Each row was made from one small tree. The marks that hang from a mark follow it in brackets, in alphabetical order. Every link used is in the known rows. Write each row's tree.
Known rows
vidogu{sema{fepo{gamo{nurir{lugu}}}}}: [-28,-31,-21,-13,-55,-81,52,47,-20,28,-3,3,-12,30,20,24,-27,41,-35,-37,-27]
sema{bizan fepo{gamo{nurir{lugu}}} vidogu}: [-58,-46,-30,-14,-22,-82,77,36,-39,4,-13,-17,-16,42,8,13,-88,30,-29,-86,36]
bovib{nurir{lugu} vugu}: [-81,-29,-6,-23,25,-13,-3,18,15,23,38,43,11,11,-35,-4,-38,-8,-18,-14,8]
sema{bizan vidogu}: [-50,-12,-7,-9,9,-50,44,4,-6,5,6,-3,-13,32,-9,38,-81,-3,13,-44,25]
lugu{nurir vugu{gamo}}: [-41,-15,-33,-39,0,-19,7,8,19,6,21,23,-36,-12,39,-23,-17,-1,18,-27,-7]
gamo{fepo nurir{bovib{vugu} lugu}}: [-62,-66,-60,27,-2,-29,28,24,-17,-15,-6,26,-25,-15,35,-3,-46,1,1,-11,74]
vugu{gamo{nurir}}: [-38,-6,-66,-16,-21,-18,46,28,9,0,-19,5,-46,1,17,33,-17,-26,-3,-12,-21]
gamo{nurir{bovib{vugu}}}: [-58,-25,-61,2,2,-25,29,19,9,-11,-21,21,-27,2,4,16,-38,-13,26,11,12]
gamo{fepo nurir{bovib}}: [-41,-35,-69,22,-11,-29,30,18,-29,-23,-23,-16,-34,-11,47,27,-50,1,8,-1,40]
sema{bizan fepo{gamo{nurir}} vidogu}: [-49,-29,-37,-34,-28,-79,87,21,-44,6,-25,-24,-9,52,10,31,-95,20,-17,-70,5]
nurir{lugu}: [-27,-28,1,12,11,-30,0,17,12,10,26,17,-13,0,-1,1,-23,10,-18,-29,14]
vugu{gamo}: [-25,-21,-33,-23,-24,-10,30,12,16,-7,14,12,-29,10,22,22,-12,-10,-2,-13,-27]
sema{bizan fepo{gamo{nurir{bovib lugu}}} vidogu}: [-70,-63,-50,1,-32,-73,73,41,-43,-26,-27,-26,-36,33,18,12,-90,40,-4,-73,55]
vidogu{sema{bizan fepo{gamo{nurir{lugu{vugu}}}}}}: [-18,-24,-1,-24,-57,-96,76,33,-36,7,12,33,-10,20,30,26,-63,32,-18,-67,-3]
nurir{bovib gamo{fepo} lugu}: [-73,-72,-48,34,-12,-28,29,18,-20,-49,17,-16,-30,-19,46,12,-16,24,-4,-15,76]
sema{fepo{gamo{nurir{bovib}}} vidogu}: [-62,-42,-60,-8,-31,-63,49,36,-33,-18,-33,-41,-30,33,23,13,-72,41,5,-45,10]
lugu{nurir}: [-41,-12,-31,-22,23,-33,2,8,18,31,6,-9,-14,8,11,-18,-24,10,3,-3,-6]
vidogu{sema{bizan fepo{gamo{nurir{bovib{vugu}}}}}}: [-44,-47,-52,-39,-77,-76,105,24,-30,-8,-23,27,-3,51,27,44,-67,18,12,-12,-15]
bizan{sema{fepo{gamo} vidogu}}: [-29,-40,23,-47,-37,-79,35,9,-17,5,10,-36,11,67,-2,33,-63,56,-22,-51,-46]
sema{bizan fepo{gamo{nurir{bovib}}} vidogu}: [-62,-48,-60,-16,-38,-72,83,29,-46,-27,-33,-35,-30,45,22,29,-98,31,9,-56,25]
vidogu{sema{bizan fepo{gamo{nurir}}}}: [-15,-16,-32,-41,-70,-88,100,23,-36,15,-18,2,-3,53,25,58,-62,19,-17,-32,-41]
vugu{gamo{fepo nurir{bovib lugu}}}: [-60,-64,-86,27,-32,-11,40,38,-17,-39,-11,-3,-62,-23,60,10,-27,-1,0,-22,60]
fepo{gamo}: [-12,-47,-4,-31,-24,-35,21,-2,4,32,14,6,-6,25,-3,6,-31,19,-21,-13,-40]

Which tree is each row?
[-52,-67,-48,13,-19,-39,25,36,-1,2,-16,0,-46,-6,5,-7,-31,26,-11,-20,14] -> fepo{gamo{nurir{bovib lugu}}}
[-86,-66,-35,-27,-16,5,26,11,-9,1,39,42,-6,7,17,-2,-41,-15,-26,-18,28] -> bovib{nurir{lugu} vugu{gamo{fepo}}}
[-62,-54,-55,15,-18,-25,40,5,-23,-48,7,-26,-27,-6,50,26,-22,12,7,0,48] -> nurir{bovib gamo{fepo}}
[-99,-69,-78,-11,0,-31,40,0,-7,-17,1,-6,-15,0,47,-18,-20,11,22,15,61] -> lugu{nurir{bovib{vugu} gamo{fepo}}}
[-54,-22,-65,-31,-21,-12,53,20,20,5,-11,37,-31,8,7,21,-20,-34,6,-7,-17] -> bovib{vugu{gamo{nurir}}}
[-99,-39,-41,-34,7,-20,42,-5,-22,-3,29,11,15,19,2,24,-35,-18,-16,3,22] -> bovib{nurir{gamo{fepo}} vugu}
[-55,-32,-53,-23,-11,-12,5,14,18,-28,10,13,-57,-21,51,-28,-21,11,44,-14,12] -> lugu{nurir{bovib} vugu{gamo}}
[-34,-57,-38,-32,-36,-4,46,-9,-3,-1,20,40,-4,18,46,11,-32,-18,-8,-6,9] -> bovib{vugu{gamo{fepo}}}
[-26,-37,-22,-23,-63,-92,88,38,-32,17,-5,11,-10,41,20,38,-53,28,-31,-49,-11] -> vidogu{sema{bizan fepo{gamo{nurir{lugu}}}}}
[-61,-42,-16,-19,-11,-2,4,14,-23,-16,51,32,-24,-21,39,-7,-44,-5,-24,-45,29] -> bovib{nurir{lugu{vugu{gamo{fepo}}}}}
[-42,-24,-7,-40,-32,-89,52,25,-22,12,-18,-45,-7,59,-4,44,-64,42,-23,-53,-40] -> bizan{sema{fepo{gamo{nurir}} vidogu}}
[-59,-6,15,-12,29,-22,-23,16,0,6,50,35,-9,-15,-14,-8,-46,5,-13,-40,10] -> bovib{nurir{lugu{vugu}}}
[-54,-58,-18,14,2,-19,6,17,22,-16,20,41,-14,-3,1,-11,-30,11,12,-7,36] -> nurir{bovib{vugu} lugu}
[-90,-42,-29,-38,-5,6,18,21,23,8,38,47,-13,11,-18,-1,-22,-20,-17,-13,-4] -> bovib{nurir{lugu} vugu{gamo}}
[-33,-45,-8,-41,-34,-69,70,5,-35,4,4,-17,5,64,13,22,-94,34,-18,-67,1] -> sema{bizan fepo{gamo} vidogu}
[-34,0,21,-24,-14,-69,22,15,-10,-16,11,-37,6,56,7,51,-59,38,-4,-44,-23] -> bizan{sema{fepo vidogu}}
[-33,-32,-71,-10,-30,-16,53,16,-18,-6,-12,-1,-40,-2,53,31,-31,-22,-13,-15,11] -> vugu{gamo{fepo nurir}}
[-77,-48,-58,1,6,-39,19,-2,-20,-36,15,-16,-35,-25,67,-20,-28,22,28,-11,65] -> lugu{nurir{bovib gamo{fepo}} vugu}
[-41,-38,-73,6,-34,-13,37,14,-29,-49,-8,15,-56,-30,75,14,-45,-7,24,-22,35] -> lugu{vugu{gamo{fepo nurir{bovib}}}}
[-50,-53,-61,43,-3,-31,21,31,-28,-24,-10,-8,-40,-24,45,8,-44,13,-3,-19,69] -> gamo{fepo nurir{bovib lugu}}
[-102,-22,-24,-9,20,-24,15,29,6,-7,34,-8,-14,2,-25,15,-10,-2,-27,-18,12] -> bovib{nurir{gamo lugu}}
[-47,-13,-66,-1,-25,-12,29,28,3,-45,-12,19,-64,-25,41,16,-31,-13,34,-18,6] -> lugu{vugu{gamo{nurir{bovib}}}}
[-35,-39,-44,-31,-10,-21,15,-4,-11,0,26,15,-30,-14,75,-27,-34,5,8,-30,25] -> lugu{nurir vugu{gamo{fepo}}}
